Each row was made from one small tree. The marks that hang from a mark follow it in brackets, in the order of their numbers. Every link used is in the known rows. Write each row's tree.
In the rows, 128 means zero.
Known rows:
k_521(k_507(k_868)): [180 117 134  66 142 138 132 148 104 169 117  68 103 132 144 120  86 126
 135 110 148 109 103 131  88 156 127  87  95 107 112  88 130  98 120 106
 123 107 120 115 116  84 125 113 122 106 134 116  83 116 125 103 162 130
 141]
k_494(k_868(k_521 k_535 k_881 k_938)): [183 176  51 110 159 103 148 100 123 183  90  79  10 102 155 160 187 114
 152 119 106  93  51 160 186 111 101 147  68 120 199 143 145 106 146 207
 141 148 201 110 145  90 131 195  90 147  72 149 164  83  99 102 164  68
 135]
k_483(k_938(k_494(k_583) k_521(k_507))): [122  98 167  87 163 133 130 163 102 120 138  78 180  63 104 145  94  92
 116 139 132 103 132 160 115  98 114  73 129  46  95 112 102  85 173 121
  89  83  89 152 143 118 107 136 184 186 128 157 149 142 111 131 144 136
 130]
k_483(k_938(k_494(k_583))): [100 100 152 119 165 133 117 130  97 132 146 117 168  87 117 135 118  98
 123 146 122 123 121 139 144 107 111  87 130  88 118 110 133 105 149 113
  89 106 100 135 127 136 122 131 152 196 148 157 131 139 132 129 113 132
 128]
k_494(k_583 k_938(k_521)): [158  90 129 107 145  95 165 160 140  60 150 139 172  68  96 143 102 124
 107 170  93 116 137 152 133 120 114 106 166  22 113 163 104 129 158 156
 133 130 144 161 110  80 136 147 161 168  87 167 140  76 121 123 143 172
 115]
k_33(k_494 k_507(k_868) k_521(k_881)): [178 120 119  49 113 116 149 120  75 221 150  90 208  99  85  97 118 108
 129 103 142 101  16 118 137 119 122 167 120 204  95 120 149  94 121 125
 173 179 130  66 128 111 144 116  66 135 166 140  49  35 102 128 111  55
 105]
k_881(k_494): [110 105 130 117 122 140 146 105 144 115 147 117 149 140 124 118 123 149
 108 116 126 137 158 140 148 105 117 100 128 158 131 104 162 117 106 148
 116 135 121 132 116 145 140 126 141 150 137 115 132 145 138 142 108 151
 126]
k_33(k_494): [112 135 110 125 116 112 140 127 126 155 109 130 168 113 120 130 128 132
 113 133 137 126 105 138 147 119 131 136 138 159 147 118 122 131 111 118
 146 140 116 101 127 124 132 107 119 159 138 139  95 149 131 138 118 113
 115]
k_483(k_938(k_494(k_583 k_868) k_521)): [142 101 121  96 152 118 103 157  88 110 131  64 157  57  96 148  87  71
 118 149 119 118 123 156 148  76 109  73 121  34 122 136 116 109 157 116
  90  88 112 142 124 116 109 167 143 210 133 190 167  96 119 128 113 137
 122]
k_33(k_494 k_507): [119 144 138 102 102 107 156 142 125 174 129 142 193 120  96 129 156 132
 104 119 130 111  63 146 136  98 140 164 146 170 130 126 129 112 119 110
 144 152  97  67 116 143 115  86 128 152 155 135 112 118 107 147 108 102
 110]
k_583(k_521(k_494(k_881) k_507)): [191 156 116  66 153 162 177 132 116  84 152  91 120  90  70 155 139 108
 130 132 133 114 114 183 112 136 147  63 120  98 119  91 126 106 140  99
 142 100 108 144 156 111 100 103 149 155  92 102 193 136 147 138 144 120
 146]
k_583(k_521(k_494(k_868(k_938)) k_507)): [196 156 112  76 161 119 167 120 108 139 112  75  88  72  73 158 109  84
 129 130 112 113 124 180 119 127 135  79  96  79 168 108 133  93 157 119
 129  66 125 113 136  91 111 134 144 151  85 132 187  88 116 149 152 105
 125]
k_938(k_494(k_868(k_521 k_535 k_881))): [173 159  54  67 149 146 110  93 113 142 112  35  78 116 165 152 177 113
 116 127 113  96  60 174 180 104 114 114  88 115 175 116 160 103 115 172
 125 140 169 121 154 111 109 186 111 166  89 163 170 115 120  75 138 124
 147]
k_868(k_507 k_521(k_494) k_938): [149 156  86  84 194 112 174  55 127 140 127 100  65 103 140 150 159  83
 120 128  91  78  95 179 170 166 103 120 163 140 207 108 114  83 156 168
 173 120 153  83 142 141 152 175 171 164  89 148 161  43  91 142 145  83
 162]
k_881(k_494(k_583 k_868(k_507) k_938)): [173  97 125  75 152 107 155 110 133  98 176 113 133  95 107 159  96  94
  91 143  80 123 101 182 169 104  95  72 144  59 178 121 148 114 114 174
  82 146 144 124  73  87 147 164 140 200 130 157 164  38 108 141 122 201
 125]
k_583(k_494(k_881)): [151 142 102  99 125 152 130 111 109  90 153 138 155  93  80 143 120 149
 128  99 141 140 118 160 133 140 119  57 143 113 111 134 124 137 106 121
 119 153 123 150 125 137 114 146 122 176 123 140 172 147 183 111 130 142
 132]
k_494(k_583(k_521(k_507(k_33)))): [162 156 154  84 154 113 192 155 148 116 128 147 168  91  94 159 110 104
 109 155  92 110 126 138 117 129 124 138 122  82  86  98 159 102 160 149
 124  93 131 151 140  57 137  92 146 156 127 151 113 110 134 127 146 152
 110]
k_494(k_868 k_881): [195 166  82 104 129 142 106 138  65 119 138  99  97 116  83 153 138 105
 147 109 128 151  65 146 158 113 131  78 101  81 144 134 128 145 115 115
 109 155 145 135 103 113 105 161  89 165 123 130 168 100 148 119 112 117
 146]
k_483(k_938(k_494(k_868))): [137 122 113 103 135 137  75 121  73 161 126  69 124  90 104 132 118  74
 135 112 139 133 105 152 147  92 122  72  96  89 143 115 124 106 133  88
  95 105  99 122 116 126 111 175 126 193 152 161 163 122 135 129 109 103
 129]
k_521(k_494(k_881 k_938) k_507): [193 132 111  57 171 163 159 121  88 113 171  77  95  75  75 151 140 132
 135 105 139 123  98 178 133 164 159   9 137  47 137 110 107 120 135 106
 128 125 115 157 127  99 102 134 157 169  82  90 170 126 133 104 141 119
 171]
k_494(k_583 k_868 k_881): [195 161 106 102 158 125 130 153  73  96 152 114 103  94  85 161 121 100
 136 136 114 137  54 133 169 113 117  71 126  45 138 136 138 160 127 149
  88 149 173 139  93  95 119 135  88 184 122 143 146  73 138  99 109 142
 139]
k_868(k_521(k_494(k_881)) k_535): [197 173  86  68 161 125 158  84 121  97 139  81  69 110 130 147 189 118
 136 150 125  96  94 188 166 132 122  91 140 115 142 105 151 127 140 164
 154 163 182 143 160 130 124 157 128 176  55 126 156 121 117  87 127  64
 165]
k_507(k_33 k_521): [148 189  95  88 126 100 154  93 162 146  99 148 153  91 142 115 130 118
 112 132 117 118 138 106 162 153 157 186 113 109  71 111 154 128 129 145
 148 127 161 128 141 110 154 128 139 169 149 167 126 102 152 106 124 102
 109]
k_33(k_507(k_868(k_535))): [191 135 142  71 100 115 145 121 114 170 124 109 114 141 144 116 152 120
 121 130 130  99  52 148 101 105 112 153 113 133 109 114 159 109 118 132
 140 155 132  94 108 121 117 109  96 115 132 136 122  76 105  99 147  92
 130]
k_33(k_494(k_583 k_881)): [133 144 109 124 146 115 164 144 100 109 141 148 171  99  94 146 144 141
 119 153 129 121  66 137 170 118 116 108 151 121 130 113 129 150 118 139
 137 158 135 114 106 116 124  90 102 194 129 141  97 128 134 117 107 124
 124]
k_507(k_521(k_494) k_868(k_881 k_938)): [163 140  35  92 183 138 170  74 154 165  84  77  67  75 162 102 148 120
 112 134 154  63 106 101 162 176 125 123  87 109 141 114 141 120 106 148
 161 106 169  89 120 118 138 116 117 146  88 136 144  60 134  75 168  99
 146]
k_33(k_494(k_868(k_507) k_881)): [176 159  67  82 123 121 138 117  79 146 127  98 125 113 104 155 134  95
 124 122 117 128  23 173 181 108 123 105 127 137 176 112 113 136  93 120
 131 170 130  90 109 124 117 149  88 191 147 154 149  86 123 127 114 111
 143]
k_938(k_494): [119 121 105 105 139 159 105  98 114 128 138  99 157 124 130 137 144 129
 109 127 126 134 117 146 136 129 127 100 127 111 132 117 138 107 122 117
 120 112 109 117 135 151 125 143 157 157 132 146 130 145 147 113 124 148
 142]
k_938(k_521(k_494 k_881)): [166 113 103  89 157 135 164  93 115  97 134  66 154  71  94 124  97 103
 123 132 125 111 140 133 142 144 126  74 167 102 117 144 119 123 137 136
 138 118 132 169 167 138 118 159 154 143 110 132 149  92 104 126 130 110
 153]
k_535(k_881(k_494(k_868))): [114 117  81  87 121 142 104 130 132 135 134  72 123 107 129 141 140 140
 136  91 124 164 127 150 176  83 123  62  86 158 143 120 159 147  98 129
  83 157 106 138  92 138 117 136 134 143 152 121 132 117 128 154 123 131
 122]
k_483(k_938(k_494(k_868(k_521)))): [146 140  98  82 147 125  77 128  80 149 130  53 121  93 110 138 131  76
 140 117 125 117 113 164 165  92 120  67 103 102 145 113 134  93 151  94
 109 107 117 109 127 116 121 191 134 201 135 172 148 109 130 132 101 104
 127]
k_33(k_507 k_521(k_494 k_881)): [182 127 152  66 149 147 156  92  88 166 176  93 179  75  64 113 142  90
 126 103 130 112  75 135 136 133 138 145 145 158 105 139 144 104 156 144
 135 154 132 116 166 149 125 132 120 131 136 113 126  43  95 135 103  62
 128]
k_483(k_938): [110 111 151 141 129 116 118 142 113 153 129 126 122 103 107 120 120 101
 153 119 146 125 146 130 125 104 123 115 112 129 121 115 114 119 144 106
 110 117  97 135 130 131 119 137 127 156 148 131 143 147 124 148 121  96
 117]
k_535(k_881(k_494(k_583 k_868(k_938)))): [114 118  87 103 162 129 137 126 122 145 129 106 116  74 134 160 137 140
 135 111  97 156 112 146 184  94 100  60  96 121 162 125 166 146 123 167
  75 151 130 123  67 125 133 134 136 165 135 128 128  90 115 154 132 129
 114]
k_521(k_494(k_583 k_938) k_507 k_881): [205 104 154  68 210 144 180 107  92 139 181  90 118  35  86 145 103 111
 127 133 106 106 104 139 137 188 127   7 164  37 136 122 128 118 163 149
  96 124 130 170 149  90 134 136 157 163 109 113 118  67  91 112 140 129
 161]
k_938(k_494(k_868)): [156 141  87  80 130 146  84 110  91 135 129  64 136 114 122 141 124 102
 109 120 116 135  97 153 148 112 126  76 112  76 154 122 142 111 118 115
 101 111 130 106 111 128 114 164 126 171 131 163 150 113 145 113 113 142
 134]
k_33(k_507): [133 138 157 114 112 120 145 143 130 145 142 146 149 134 105 127 160 125
 121 111 124 118  83 132 113 109 137 145 136 143 114 132 133 109 135 115
 126 142 110  95 123 141 115 103 136 121 144 127 148 106 112 143 118 121
 126]
k_583(k_494 k_521(k_507)): [165 130 147  72 127 129 157 138 144  93 140 121 177  88  72 152  93 124
 107 123 125 112 154 186  80 130 122  90 126 123 108 110 133  90 134 112
 122  96 102 141 146 101 114 110 153 154  99 144 176 147 163 142 169 165
 102]

Write each row's tree:
[158 116 137 102 195 137 168  87  94 118 155 101 135  65 106 131 108  95
 120 142 116 104 115 111 158 167 112  60 169  97 128 129 152 143 144 153
  99 137 146 158 145 135 141 123 131 165 124 122 110  66 101 104 121 122
 150]
k_521(k_494(k_583) k_881)
[198 157  81  70 137 136 125 127  83 120 151 101  78 128 112 166 131  81
 141 117 116 133  32 168 158 120 121  92 111  99 172 121 113 133 105 132
 111 167 146 120 111 123 107 169  95 158 137 147 196  63 131 114 126 129
 162]
k_494(k_868(k_507) k_881)
[197 129  88  68 160 115 147 100 120 163 127  92 124 102 156  87 109 107
 144 143 133  94  95  89 143 168 119 121 106 122  81 121 153 129 109 118
 146 160 161 108 127 124 166 143 106 133 139 149  91  35 137  95 141 116
 130]
k_507(k_521(k_881) k_868)
[167 147  97  90 117 141 162 126 126  50 161 139 182  97  54 150 125 127
 131 130 128 127 129 181 117 118 122  64 136 110 106 123 136 118 112 110
 145 136 119 151 132 126 110 130 130 177 100 154 201 140 201 136 131 154
 114]
k_583(k_494(k_881) k_521)
[156 125  77 120 117 122 152 124 111 122 150 142 161  93  89 145 156 144
 133 128 128 131  69 159 165 127 136  87 141 108 137 121 103 133 106 107
 172 167 113 121  97 110 126 136 117 197 113 134 129 135 154 131 112 106
 132]
k_33(k_494(k_881 k_938))
[210 179  87  82 172 107 135 160  79  84 153  97  88  89  93 171 143  95
 146 142 102 121  59 156 184 116 113  70 132  64 141 128 148 146 145 164
 103 159 200 134 106  83 135 155  93 199 105 157 130  43 122 103  96 137
 136]
k_494(k_583 k_868(k_521) k_881)
[168 105 114  92 110 106 155 121 152  70 152 145 184  60  65 150 112 131
 112 142 108 125 167 192 110 124 119  75 140  81 120 141 132 103 125 108
 157 117 105 155 117  91 126 152 152 181  93 171 199 118 180 139 146 170
  88]
k_583(k_494(k_938) k_521)
[164 162  85  54 135 118 152  82 131 138 132  70 127 131 133 149 117  82
 103  98  83 130 112 173 201 106 111 113 129 149 155  84 177  95 112 170
 126 135 158 113 117 102 155 187 128 184 156 165 144  57 124 134 103 143
 131]
k_881(k_494(k_868(k_507(k_33) k_521)))
[190 126  85  65 163 122 138 110  98 151 135  67 101 120 150 114 114 107
 156 118 122  93  91 114 153 162 103  78 120 149 114 108 160 112 125 127
 165 156 169 119 130  91 163 165  98 118 133 147  68  48 117 109 130 108
 152]
k_507(k_868(k_521(k_881)))
[182 102 107  92 170 143 156  70  95 133 172  93 127  53  86 129 131 113
 139 120 117 116 123 136 153 173 134  29 152  87 145 139 128 129 135 117
 138 142 119 160 142 127 139 172 146 159 115 126 139  80 119 124 122 104
 157]
k_521(k_494(k_938) k_881)
[148 154  94  62 143 123 137 105 101 181 129  96 124 128 131 133 177 112
 126 105 111  94  52 148 134 133 109 114 124 121 136 111 148  64 143 119
 170 124 134  53  98 131 139 142 146 145 120 161 113  39 129 134 130  94
 145]
k_33(k_507(k_868(k_521 k_938(k_494))))
[180 142 120  90  94  86 132 145  93 182 137 117 167  86  69 146 150 113
 106 114 117 125  34 171 150  84 147 125 130 104 158 144 123 112 118 101
 137 152 107  72  84 100 113 132 110 190 141 157 143  69 117 148 103 109
 103]
k_33(k_494(k_868 k_938) k_507)
[174 149  94  71 126 150  94  84  93 146 119  66 118 117 142 145 141 106
 113 137 117 134  77 176 148  99 114  96 101  77 153 120 153 118 117 142
 106 131 139 114 119 136 112 181 119 178 111 167 158 129 135  95 128 112
 133]
k_938(k_494(k_868(k_535)))
[160 108 120  94 139 104 116 144 102 128 108  48 114  58  76 121  84  65
 126 127 148 115 147 159 136  84 130  68 126  72 137 134 102 117 153 100
 111  86 120 158 138 117  99 160 135 186 122 149 183 115 110 135 117  92
 127]
k_483(k_938(k_521(k_494(k_868))))
[150  87 130 103 157 132 145 112  94 133 132  67 139  46  84 121  95  78
 142 120 145 109 148 133 137 118 122  66 144 102 110 135 101 112 158 109
 128 111 102 174 165 146 117 165 145 167 130 130 168 113  98 147 123  84
 141]
k_483(k_938(k_521(k_494 k_881)))
[200 184 103  68 120  83 150 117 103 190 129 110 179  73 100 119 141 103
 113 131 122 105  27 131 173 107 143 165 120 143 119 138 147 126 118 115
 120 177 136  57 127 144 128 129 107 186 151 161 134  40 107 138  99  84
  98]
k_33(k_494(k_868) k_507(k_521(k_881)))
[174  92 132  64 121 126 142 137 131  87 150 103 171  59  77 146  72 146
 103 109 124 124 155 186  99 142 123  46 148  49 107 153  92 102 140 128
 130 105 105 164 136  93 115 168 175 172  85 161 174 137 152 122 167 171
 119]
k_583(k_494(k_938(k_521(k_507))))
[141 137 105  94 184 115 191  26 153 173 153 153 124  87 154 129 144 105
 125 134  90  98  97 138 180 165  91 142 123 160 152 113 126  94 132 190
 139 161 143  87 134 181 174 190 158 164 121 142 166  30 109 164 149 111
 139]
k_868(k_507(k_521(k_881(k_494))) k_938)
[151 172 103 114 148  94 156  78 137 172 104 132  53 109 163 153 189 129
 147 139  99  97  97 171 157 123  97 158 111 132 162 123 132 104 169 194
 167 145 184 107 142 124 157 182 139 156  62 146 138 101  96 131 156  50
 133]
k_868(k_521 k_535 k_938)
[140 118 119  64 142 152 123 135 118 112 132  55 168 109 117 144 104 123
 107 123 131 114 131 169 105 121 137  87 130  76 105 116 100  80 141 118
 124  88 110 139 162 127 106 151 199 138 105 152 156 158 127 125 146 151
 143]
k_938(k_494 k_521(k_507))
[183 127  61  77 152 126 158 117 147 155  93  54  44 140 193 116 165 128
 133 135 133  64  72 138 152 131 101 132  91 164 140 104 162 115 108 177
 170 154 183 123 139  73 139 141  81 115  81 145 104  92 117  65 167 107
 148]
k_507(k_868(k_521 k_535 k_881))
[148 174  98  61 144 107 166  91 148 143 124 109 115 127 160 153 143  88
 116 118  81  94 100 155 168 149 121 163 148 161 138  97 143  91 134 164
 165 135 163 118 156  99 162 173 140 152 150 178 127  63 116 123 133 133
 148]
k_868(k_507(k_33) k_521)
[157  90  48  74 157 141 160 125 153 128 139  53  97 130 154 115 148 146
 122 102 127  90 113 132 174 137 113  72 103 145 142 103 165  93  89 153
 165 145 154 123 108  66 152 142 120 140 103 139 102  73 140  99 132 163
 147]
k_507(k_868(k_521 k_881(k_494(k_938))))
[135  92 124  90 140 145 182 149 136 136 143 105 154 136 124 116 139 140
  97 114 132  90  67 106 140 105 107 123 122 149 116 109 186 107  92 159
 116 150 131  97  94 107 121  70 113 125 146 124 113  70 119  97 124 170
 138]
k_33(k_507(k_868(k_881(k_494(k_583)))))
[203 159 118  88 188 104 138 133  79 126 147  94 102  76 115 153 106  85
 142 142  85 109  74 126 182 134 100  77 138  88 143 142 160 135 156 174
  98 153 198 128 128  83 155 167 101 174 121 164 102   9  95 111 108 136
 126]
k_494(k_583 k_868(k_521(k_881)))
[163 163 153  71 160  98 171 122 152 113 143 132 172  81 104 111 149 105
  85 164 123  83 100 134 139 131 144 157 162  93 102 128 158 125 145 137
 105 133 139  92 126 151 124  73 162 184 110 142 159  61 106 113 117 132
 111]
k_33(k_507(k_521(k_494(k_583))))
[141 110  59  64 119 165 166  93 143 179 110  58 156 124 122 102 109 133
 104  80 145 119 116  98 175 126 128 163  76 178  83  90 193  91  88 177
 167 128 159 145 134  60 149 130  76 130 160 140  65  98 159  80 133 116
 127]
k_507(k_33(k_521) k_868(k_881(k_494)))
[173 122 116  69 125 124 144  71 133 133 137  90 102 139 146 145 123 101
  98 136 110 127  92 194 166  79  89 118 101 143 175  99 162 117  96 190
  97 157 138 115 117 139 130 172 115 167 124 149 170  94 109 137 136 136
 132]
k_881(k_494(k_868(k_507 k_535)))
[147 152  86  87 150 107 205  59 127 177 116 133 127  70 125 160 120  80
 128 103  74 109  87 129 157 160 103 140 146 123 135 136 101  86 155 180
 182 129 136 134 150 130 156 220 149 137 151 172 155  47 109 156 167  87
 154]
k_868(k_507(k_33) k_938(k_521(k_881)))
[118 123 111 117 142 167 104 122  74 131 158 106 144  99  99 136 154 110
 154 111 147 134 103 151 153 110 127  57 107  98 115 111 110 108 130  89
 119 130  83 141 130 155 108 156 135 188 146 131 166 166 157 133 105 108
 152]
k_483(k_938(k_494(k_881)))
